Each row was made from one path, in order. Every step used is in the known rows, and no mark comes twice. Write each row's path.
Known rows:
z t: [ 1.633,  2.849, -1.600, -1.689, -0.408,  1.051,  1.588,  2.493,  0.160,
 -1.714, -2.090,  3.683,  5.225,  1.816,  1.234, -2.078, -0.797,  2.397]
p v w: [ 3.622,  1.595,  1.111, -4.205, -1.350, -0.864,  4.301,  0.492,  1.645,
 -5.702, -1.158,  2.198,  2.392,  0.679,  3.060,  0.383, -4.570, -1.036]
p v w z t: [ 1.874,  3.782, -0.869, -1.080, -1.283, -0.657,  0.027,  0.733, -1.697,
 -3.691, -1.030,  1.876,  5.233,  3.457,  0.738,  0.828, -1.769,  1.333]
z p v: [ 2.899,  0.816,  0.349, -1.839,  0.204,  1.417,  3.849,  0.468,  0.442,
 -1.163, -3.616, -0.304,  2.382,  0.261,  0.950, -0.460, -1.010, -0.985]
w z t v p: [ 6.143,  2.152, -2.081,  0.079, -2.172,  3.102,  2.244,  1.915, -1.363,
 -4.362,  0.246, -3.039,  4.401, -1.731,  3.314, -3.030, -0.949, -1.164]
z w v b: [ 4.344,  5.547, -0.958,  0.040, -2.647, -3.461,  2.932,  5.551,  0.239,
 -3.395, -1.596,  0.527,  5.057,  3.329,  4.906,  0.583, -3.624,  0.005]
p v w z b: [ 2.008,  3.403, -0.989,  2.400, -2.688, -2.281, -0.343,  1.735,  1.341,
 -3.593, -3.308, -0.558,  0.422,  4.913,  0.377,  1.335, -1.677, -1.913]
b z p: [ 2.084,  0.791, -3.630,  1.016, -0.619,  4.501,  2.824,  2.846,  1.732,
  1.027, -5.166,  1.090,  0.347,  1.517,  1.796, -0.840,  1.156,  0.430]
v w z t: [ 1.529,  3.592, -2.431, -0.141, -1.283,  0.191,  0.203,  1.874, -1.534,
 -3.213, -1.271,  3.072,  5.212,  3.417,  1.744,  0.499, -1.219,  2.446]
t v: [ 6.012, -0.192, -1.714, -1.968, -0.919,  3.085,  3.426,  0.324,  2.425,
 -2.738, -2.618,  1.078,  3.708, -2.171,  1.055, -4.365, -4.023, -1.778]
b z t v p: [ 6.512,  2.026, -1.493, -1.032, -2.778,  4.044,  2.328,  2.386,  0.733,
 -4.031, -0.231, -2.875,  2.787, -1.979,  3.371, -4.090, -1.251, -1.773]
z w v p: [ 5.807,  4.210, -2.737,  0.390, -0.304,  0.655,  5.975,  3.800, -2.791,
 -4.141, -0.420, -1.109,  2.602,  0.393,  6.647, -0.029, -3.504,  0.133]
p v: [ 2.865,  1.881, -0.028, -3.502, -0.117, -0.360,  4.141, -0.722,  1.245,
 -3.569, -2.869,  2.318,  3.621,  1.001, -0.998, -0.687, -2.738, -1.952]
w z p v b: [ 2.510,  3.506,  0.318, -0.090, -3.349, -2.328,  1.434,  2.954,  0.889,
 -2.855, -2.535, -2.076,  4.587,  2.669,  1.267,  1.171,  0.637, -2.027]
w v: [ 4.747,  3.417, -4.145, -0.160,  0.591, -1.223,  4.905,  1.483, -1.609,
 -2.993, -3.663,  3.704,  6.257,  2.685,  2.151, -0.909, -4.572, -0.423]
t v w: [ 6.136, -0.008, -0.226, -3.023, -2.055,  1.914,  3.753,  1.366,  2.604,
 -5.041, -0.925,  1.131,  2.516, -1.929,  4.702, -2.641, -5.598, -0.878]
v b z: [ 2.227,  3.892, -2.734, -0.782, -4.022, -0.010,  1.616,  3.676,  4.446,
 -2.876, -3.564,  2.311,  2.593,  3.632,  0.121, -0.606, -0.130, -1.954]

Which path is each row?
[ 3.784,  5.082, -3.468,  0.105, -3.671, -1.538,  1.806,  3.617,  2.425,
 -3.167, -3.812,  1.793,  4.258,  4.714,  0.769, -0.267, -1.952, -2.469]
w v b z
[ 1.069,  3.437, -3.840,  4.121, -1.836, -0.979, -0.249,  2.472,  1.238,
 -1.504, -4.642,  0.980,  1.205,  5.108, -0.946,  0.273,  0.290, -1.069]
w z b
[ 2.950,  2.868,  1.617, -1.484, -3.176, -2.009,  2.320,  3.570,  2.158,
 -2.828, -2.316, -1.875,  4.127,  1.484,  2.425, -0.066,  0.064, -1.934]
z p v b
[ 4.553,  4.109, -2.859,  0.104,  0.942, -0.366,  4.473,  2.821, -2.099,
 -1.805, -2.750,  2.669,  3.436,  2.563,  4.035,  0.350, -5.647,  1.399]
z w v
[ 5.272,  1.413, -1.332, -1.637, -2.134,  3.929,  0.033,  0.991,  2.453,
 -1.593, -2.529,  0.275,  3.778, -0.372, -0.137, -4.765, -2.951, -1.065]
b z t v
[ 1.487,  3.563, -2.629, -1.270, -1.364,  2.145,  0.253,  2.332,  1.441,
 -1.055, -3.121,  3.559,  3.508,  3.204, -0.413, -1.818, -0.263,  1.222]
b z t
[ 3.704,  0.725,  1.341, -2.844, -1.096,  0.457,  4.135,  1.392,  0.988,
 -3.837, -1.677,  0.036,  1.522,  0.056,  4.686,  0.453, -3.142, -0.272]
z p v w
[ 3.549,  1.140,  0.777, -2.567, -1.776,  1.119,  3.385,  1.317,  1.835,
 -3.380, -2.395,  0.005,  0.372,  0.953,  3.575,  0.659, -2.779, -0.991]
b z p v w
[ 2.842,  5.627, -1.902, -0.400, -3.391, -1.135, -0.583,  4.127,  0.814,
 -2.225, -2.557,  1.475,  5.942,  4.738,  1.064, -1.232, -0.972,  0.057]
w v b z t
[ 2.307,  1.986, -2.318,  1.176, -2.887,  2.307,  1.795,  4.791,  2.841,
  0.176, -4.372, -0.539,  1.331,  2.194,  2.746, -0.368,  1.891, -0.372]
v b z p
[ 5.615,  1.201,  0.064, -2.762, -2.994,  2.596,  1.114,  1.799,  2.566,
 -4.218, -0.875,  0.513,  2.471, -0.542,  3.792, -2.910, -4.618, -0.256]
b z t v w
[ 2.618,  4.090, -0.744, -2.066, -4.094, -0.998,  1.262,  2.156,  4.199,
 -3.501, -3.309,  0.840,  2.637,  3.705, -1.199, -0.162, -0.821, -3.492]
p v b z
[ 4.112,  1.189, -1.722,  0.967, -3.470,  3.376,  1.283,  4.141,  3.193,
  0.059, -4.083, -2.239,  1.465,  0.528,  2.676, -1.951,  0.698, -1.475]
t v b z p
[ 1.797,  3.267, -2.429, -0.762, -0.507,  3.409,  2.715,  2.997,  2.302,
 -0.474, -3.147,  3.030, -1.858,  2.504,  1.805,  0.573, -2.764,  1.600]
b z w
[ 2.506,  2.752, -2.132, -0.897, -1.195, -0.977,  2.635, -0.658, -0.807,
 -5.030, -1.966,  2.276,  3.530,  3.015,  0.420,  2.332, -2.998, -0.983]
p v w z
[ 2.209,  0.890, -3.491,  2.087, -0.543,  2.439,  2.953,  2.439, -1.221,
 -1.092, -3.363,  0.634,  1.970,  1.711,  3.944,  1.645,  0.218,  1.599]
v w z p
[ 4.057, -0.005, -2.783,  1.864, -1.059,  3.442,  2.329,  1.855, -0.935,
 -1.206, -2.955, -1.094,  2.183,  0.019,  4.054,  0.063, -1.035,  0.519]
t v w z p
[ 3.513,  2.390, -1.913,  3.227, -3.059, -0.572, -0.807,  2.331,  1.882,
 -3.083, -3.122, -1.142,  0.645,  3.232,  1.475, -0.520, -2.254, -1.866]
t v w z b
